Each row was made from one walk, in order. Every step used is in the known rows, and no mark comes twice. Write each row's walk.
Known rows
Y-X-V: [-0.37  2.60  0.73  1.17  0.66 -0.91 -0.28  3.86 -3.69  1.02 -0.05 -0.67
 -0.40 -0.45  0.64 -0.26  1.62  1.92 -2.03 -1.36  0.31  1.00 -0.80  0.28
 -0.53 -0.80  0.36]
F-H-X-K-R-V: [ 0.03  4.07 -0.77 -3.86  0.56 -0.57  2.28 -0.45 -0.90 -0.33  2.13  3.66
 -1.46 -0.28  0.97 -0.89 -2.78  1.40 -4.72 -1.87  0.27  0.74  0.52  0.41
  0.25  1.02 -1.44]
K-R-H: [-0.51 -0.25  2.11 -0.96  0.46  0.57 -0.27 -0.74  2.19 -0.55 -2.65  1.10
 -0.18  0.18 -0.16 -0.58 -0.85 -0.99 -1.68  0.75 -0.52  2.10 -0.84  0.94
  2.23 -0.70 -1.65]
Y-X: [-0.15  2.02 -0.69  1.30  1.54  0.12  0.34  4.02 -3.84 -0.07 -0.16 -0.10
 -0.06 -0.37 -0.79  0.52 -0.47  0.91 -0.24 -0.75  1.70 -0.23 -0.36  0.47
 -1.23  0.69  0.57]
F-H-X-Y-R-V: [-0.69  6.86 -3.88  0.47  2.15 -3.85  0.45 -1.65  1.08  0.22  1.66 -1.70
 -0.73 -0.53  1.82  0.42 -0.03  0.10 -6.39 -1.17  0.42  0.31 -0.76  2.29
 -0.90  3.31 -0.18]
X-K-R-V: [-0.22  0.12  1.75 -1.68 -1.56 -0.27  2.22  2.96  0.27 -1.58 -0.80  2.85
 -0.44 -0.64  1.50 -1.93 -3.97  2.11 -1.83 -1.39 -0.01  3.58 -1.20 -0.25
 -0.51 -0.96 -1.33]
K-R-V-X-H-F: [-1.89  3.77 -3.81 -0.92 -0.90 -0.64  3.39 -0.11 -0.25 -1.09  3.50  3.40
 -1.24  1.23  3.63 -0.13 -0.62 -0.48 -1.78 -1.88 -2.17  3.96 -1.32 -0.51
 -3.20 -0.56 -0.22]
V-X-Y-R-H: [-0.54  3.22 -6.04  0.26 -1.63 -2.98  0.07  1.25  0.95 -0.25 -3.99 -2.86
 -1.12 -0.31  1.45  0.51  0.26 -0.38 -0.67  0.16 -0.55  2.61 -1.10  2.19
  0.76  1.66  0.13]
K-R-V-X: [-0.51 -0.04 -4.46 -1.84 -2.64 -0.12  2.22  0.45  0.97 -0.94 -0.61  2.36
 -0.47  0.16  1.36 -1.48 -2.08  0.59 -0.04 -0.68 -0.05  3.03 -0.66 -0.20
 -2.45 -2.30 -0.70]
Y-R-H-X-K: [-0.07  5.61 -1.49  0.13 -0.23 -0.71 -1.04  0.33 -0.19 -0.46 -4.22 -1.84
 -1.57 -0.36 -0.86 -0.10 -1.24  1.02 -3.77 -0.53  0.51  2.12  0.11  1.41
  2.60  1.11 -1.56]
Y-R-H: [-0.56  2.44 -0.35  2.31  0.96  0.00 -1.83 -1.93  3.03 -0.53 -2.76 -2.90
 -0.14  0.31 -1.04  0.13  0.15 -1.03 -1.10  1.16  0.30  1.87 -1.10  1.49
  2.89 -0.39 -1.56]
H-X-K: [ 0.27  3.45 -0.84 -2.10 -0.76 -0.48  0.88  1.18 -2.64 -0.10 -1.28  1.41
 -1.20 -0.60  0.02 -0.52 -1.35  1.95 -2.89 -1.87  0.69  0.60  1.07 -0.32
 -0.21  1.21  0.04]
Y-R-V: [-0.92  1.49 -1.44  3.20  0.09 -0.69 -0.36 -0.30  3.01 -1.11 -0.76 -2.26
  0.48 -0.17  0.48 -0.55 -1.41  0.50 -1.58  0.10  0.26  2.16 -1.58  0.72
 -0.38 -1.12 -1.38]
Q-H: [-0.71  0.99  2.16 -0.89  0.64 -1.38 -0.82  0.99 -0.51  0.54 -3.40  0.14
 -0.01 -0.53 -2.03  0.31  0.35 -0.64  0.59  0.03 -0.81 -0.84 -0.02 -0.51
  0.94 -0.83 -0.79]
F-H-X-Y-R: [-0.17  6.73 -2.55 -0.24  3.10 -2.63  0.49 -1.61  1.39  0.27  1.93 -2.18
 -0.57 -0.81  1.13  0.73  1.37 -0.10 -4.13 -0.88  0.96 -2.44 -0.21  2.62
  0.79  4.31  0.96]
V-X-K-R-H: [-0.13  1.20 -2.98 -3.90 -3.92 -0.15  1.32  2.02 -0.66 -0.71 -3.98  2.49
 -1.54 -0.19  0.38 -0.90 -2.35  0.78  0.73 -0.62 -0.63  3.36  0.03  0.46
  1.77 -0.70 -1.34]
F-H: [ 0.22  1.12 -1.25 -1.60  1.79 -0.27  0.49 -2.77  0.46  0.70  3.75  0.28
 -0.23  0.15 -0.77  0.86  0.64 -0.29  0.07 -0.42 -0.52 -2.40  0.80  0.88
  0.80  1.09 -0.42]
V-R: [-0.40  0.97 -3.89  0.06  0.29  0.27  0.13  1.61  2.79  0.20  0.07 -3.26
  0.59  0.18 -0.79 -0.67  0.43 -0.54  0.46  0.17  0.21  1.27 -0.25 -0.33
  0.83 -0.58  0.02]
X-Y-R-H-F: [-1.29  7.54 -0.97  1.97  1.86 -2.48  0.46  2.64  2.17 -1.14 -3.23 -2.25
 -0.20  1.12  1.05  1.76  1.22 -0.85 -2.80 -0.34 -1.13  2.30 -2.45  2.30
  0.84  3.55 -0.73]
R-V-X: [-0.40  0.35 -7.07 -1.08 -3.18 -0.85  0.24  1.05 -1.73 -0.01 -0.57  0.70
 -1.21  0.48  0.86 -0.29 -1.41  0.53 -0.16 -0.47 -0.57  2.87  0.18 -0.24
 -3.21 -1.44 -0.33]
K-R: [ 0.14 -0.43  2.60 -1.20 -0.07  0.73  1.41  0.39  2.39 -0.95 -0.14  1.23
  0.63 -0.26  0.59 -1.17 -0.90 -0.16 -0.13  0.09  0.85  0.50 -0.80 -0.20
  0.55 -0.90 -0.26]
R-H: [-0.39  0.22 -0.42 -0.14 -0.12 -0.57 -1.45 -0.43 -0.03  0.47 -2.12 -0.22
 -0.79  0.37 -0.56  0.34 -0.02 -0.71 -1.53  1.15 -1.23  1.51  0.07  1.04
  1.59 -0.28 -1.35]

Which walk is each row?
[ 0.03  3.94 -2.24 -2.45  2.31 -0.65 -0.71 -2.49 -0.38  1.29  3.43  0.57
 -0.84  0.15 -0.98  0.85  0.85 -0.54 -3.11 -0.70 -0.08 -3.10  1.54  1.34
  0.36  1.52 -0.03]
F-H-X
[-0.60  5.22 -1.68  1.08  1.84 -0.21 -2.10 -2.16  1.57  0.06 -3.32 -2.73
 -0.73 -0.05 -1.15  0.15  0.32 -0.75 -4.23  0.48  0.32  0.98 -0.16  1.59
  2.36  0.35 -1.19]
Y-R-H-X
[-0.83  2.26 -5.44  2.95 -1.60 -1.65  0.65 -3.44  0.32 -0.11  2.27 -1.40
 -1.31 -0.20  2.49 -0.61 -0.46  0.30 -1.33 -0.77 -0.92  3.28 -0.94  0.17
 -1.33 -1.12 -0.46]
Y-R-V-X-H
[-0.56  2.04  0.78  0.15 -0.17 -0.41  2.65  6.05 -3.67 -1.59 -1.13  2.85
 -0.50 -0.75  0.84 -1.62 -4.22  2.63 -2.02 -1.85  1.38  3.72 -1.64 -0.51
 -1.60 -0.80 -0.96]
Y-X-K-R-V
[-1.09  7.97 -6.54  0.42 -0.36 -2.44  1.81  2.86  1.11 -0.96 -3.83 -2.00
 -1.07  1.29  1.62  1.81  1.27 -0.69 -0.72 -0.69 -1.20  2.83 -1.69  2.39
 -0.78  3.29 -0.03]
V-X-Y-R-H-F
[-0.48  3.39  0.87 -1.67  1.92 -1.30 -1.10  0.98 -1.42  0.97 -3.70  0.26
 -0.61 -0.81 -2.06  0.29  0.73 -0.31 -2.52 -0.24 -0.37 -1.04  0.72 -0.28
  0.47 -0.08 -0.27]
Q-H-X
[-1.41  5.13 -4.71 -0.17  2.06  0.38 -0.02  2.87  1.89 -0.18 -2.26 -3.12
 -0.10  2.40 -1.46  0.87  1.23 -1.63 -1.21  0.30 -1.76  3.22 -0.90  0.92
  1.21  0.64 -1.46]
V-R-H-F
[-0.48  1.77 -2.10 -0.36 -1.14 -0.84 -0.42  1.94  1.78  1.17 -0.06 -3.97
  0.35  0.08  0.49 -1.47  2.81  0.49 -1.11 -0.59 -1.08  2.53 -0.74 -0.34
  1.48 -1.69 -0.17]
X-V-R
[-0.16  2.78  0.19 -2.42 -1.27 -0.47  1.64  2.40 -1.29 -1.31 -1.74  3.22
 -1.04 -0.50  1.55 -1.87 -3.58  2.02 -4.95 -1.87  0.51  3.03 -0.22 -0.53
 -0.95 -0.40 -1.09]
H-X-K-R-V
[-0.11  1.08 -6.83 -2.26 -4.74 -1.23  1.59  2.85 -3.16 -0.50 -1.12  1.86
 -1.72 -0.10  1.27 -0.66 -2.97  2.44  0.46 -1.79 -0.67  3.81  0.41 -0.72
 -2.67 -0.67 -0.54]
R-V-X-K
[-0.88  3.74  0.33 -1.74  0.01 -1.47 -2.47  0.12 -2.70  1.85 -2.88 -0.61
 -1.59  0.13  0.39 -0.41  2.40  0.43 -6.13 -0.13 -1.54  2.58  0.35  1.23
  1.11 -0.59 -1.07]
R-H-X-V
[-0.80  3.42  0.74 -2.43  1.18 -2.68  0.43  2.33 -0.11 -0.07 -3.71  1.18
 -1.04 -0.82  1.88 -0.38  0.09 -0.54 -6.17 -0.52  0.08  1.99 -0.79  1.71
  1.08  2.13 -0.12]
K-R-H-X-Y
[-0.13  3.76 -0.96 -2.62 -0.90 -0.83 -0.50  1.05 -3.22  0.38 -3.50  1.05
 -2.18 -0.07 -0.63  0.10 -1.20  1.21 -3.93 -0.93 -0.29  2.44  1.23  0.63
  1.65  1.21 -1.20]
R-H-X-K
[-0.66  3.71 -2.66 -1.72  0.96 -3.28 -1.01  1.84 -2.11  0.84 -3.76 -0.24
 -1.81 -0.56  1.41  0.60  0.55 -0.36 -5.79 -0.47 -0.37  1.85 -0.03  1.47
  0.10  2.98  0.29]
R-H-X-Y
[-0.43  4.68 -5.13 -2.50 -0.43 -0.26 -0.46  2.53 -0.77  0.71 -3.67 -2.62
 -1.39  0.03 -1.72 -0.75 -0.81  0.37 -3.48 -0.66 -0.33  3.47  0.86  0.42
  2.30  0.77 -1.27]
V-R-H-X-K
[-0.74 -0.04 -5.99  0.09 -2.75 -1.89  1.28 -1.97 -2.25  0.73  3.33  1.36
 -1.93 -0.18  2.91 -0.55 -0.64  0.00 -1.58 -1.01 -2.14  3.39  0.09 -0.63
 -2.53 -1.49 -0.03]
R-V-X-H
[ 0.08  3.43 -5.56  0.41 -1.56 -2.45  1.46  1.51  1.82 -0.54 -1.98 -2.51
 -0.59 -0.83  2.13  0.37  0.47 -0.10  0.99 -0.66  0.56  0.80 -0.87  1.17
 -1.15  1.88  1.44]
V-X-Y-R
[-0.91 -0.32 -3.05 -0.71 -2.58 -1.45  2.74 -1.99 -0.47 -0.35  3.01  2.73
 -1.24 -0.48  3.50 -1.56 -1.21 -0.07 -1.89 -1.22 -1.14  3.37 -0.80 -0.67
 -1.82 -2.09 -0.29]
K-R-V-X-H
[-1.43  3.74 -3.78  0.81  1.03 -0.79 -1.29  5.63 -1.46  1.79 -2.22 -4.37
 -0.44  0.04 -1.24 -0.77  2.20  0.52 -3.12 -0.28 -0.37  3.91 -1.19  0.77
  1.72 -1.45 -1.04]
Y-X-V-R-H
[ 0.02  1.06 -5.80 -1.72 -2.44 -2.79  2.12  3.07 -1.62  0.07 -0.90  0.21
 -1.02 -0.57  2.46  0.32  0.17  0.28  0.50 -1.13 -0.20  1.07 -0.18  0.37
 -2.39  2.16  1.65]
V-X-Y
[-0.65  5.14 -3.44 -4.30 -2.18  0.44  3.13  4.37 -1.52 -1.43 -3.35  3.34
 -1.65  1.48  0.60  0.53 -1.88  0.43  1.06 -1.48 -1.63  3.45 -0.39  0.78
  0.12  0.64 -1.39]
V-X-K-R-H-F
[-1.47  4.78  1.00 -0.69  2.33 -0.73  0.32  3.39 -0.56 -0.33 -2.91  1.00
  0.08  1.32 -2.00  1.61  1.02 -0.57  0.58 -0.52 -1.73 -0.72 -0.60 -0.06
 -0.51  0.62 -0.67]
Q-H-F
[-1.71  5.94 -2.47 -0.71  1.05 -0.58 -0.40  3.40  0.78  0.89 -1.86 -3.58
 -0.45  2.14 -0.20  0.32  3.35 -0.44 -2.65 -0.34 -2.89  4.65 -1.45  0.67
  1.52 -0.15 -1.54]
X-V-R-H-F
[-0.15  5.11 -3.22 -2.73  2.32 -3.14  0.93 -0.20 -1.59  1.15  2.89  0.53
 -1.08 -0.49  1.20  0.95  1.32 -0.36 -4.54 -1.36 -0.04 -2.08  0.91  1.79
 -0.36  4.60  1.06]
F-H-X-Y
[-1.18  6.93  1.51 -0.91  1.59  0.86  2.60  7.15 -3.12 -1.61 -2.80  2.79
 -0.99  1.05 -0.45  0.51 -2.25  1.44 -1.49 -1.49 -0.24  2.60 -1.59  1.11
  0.28  1.72 -1.44]
Y-X-K-R-H-F
[-0.84  3.35  2.91 -3.09 -0.75 -1.88  1.06  3.98 -1.45 -0.47 -4.96  3.28
 -0.84 -1.25 -0.43 -1.55 -3.41  1.50 -4.37 -1.82 -0.25  2.25 -0.34 -0.94
  0.04 -1.38 -1.85]
Q-H-X-K-R-V
[-2.02  7.89 -4.02  0.85  2.37 -0.60 -0.30  6.73 -2.49  0.83 -2.13 -3.46
 -0.47  1.87 -0.84  0.55  2.77  0.16 -2.91 -1.10 -1.56  4.31 -1.69  1.20
  0.10  0.29 -1.21]
Y-X-V-R-H-F
[ 0.03  0.86  3.32 -2.57 -1.53  0.01  1.24  1.80  0.05 -0.90 -2.81  2.09
 -0.69 -0.30  0.15 -0.73 -2.52  0.64 -1.41 -0.40 -0.52  2.83 -0.52  0.35
  2.75 -0.38 -1.68]
X-K-R-H
[-1.76  5.96 -5.99  2.76 -0.58 -1.32  2.00 -1.95  0.39 -0.98  3.08 -0.54
 -1.42  1.40  2.86  0.72  0.18  0.03 -1.47 -1.28 -1.72  3.30 -1.25  0.18
 -2.23  0.19 -0.46]
Y-R-V-X-H-F
[-0.82  1.23 -4.32 -0.16  0.09 -0.28 -0.95  0.63  3.28  0.58 -2.21 -3.85
 -0.21  0.49 -1.75 -0.45  0.52 -1.26 -1.02  1.22 -1.06  2.79 -0.34  0.71
  2.45 -0.79 -1.33]
V-R-H
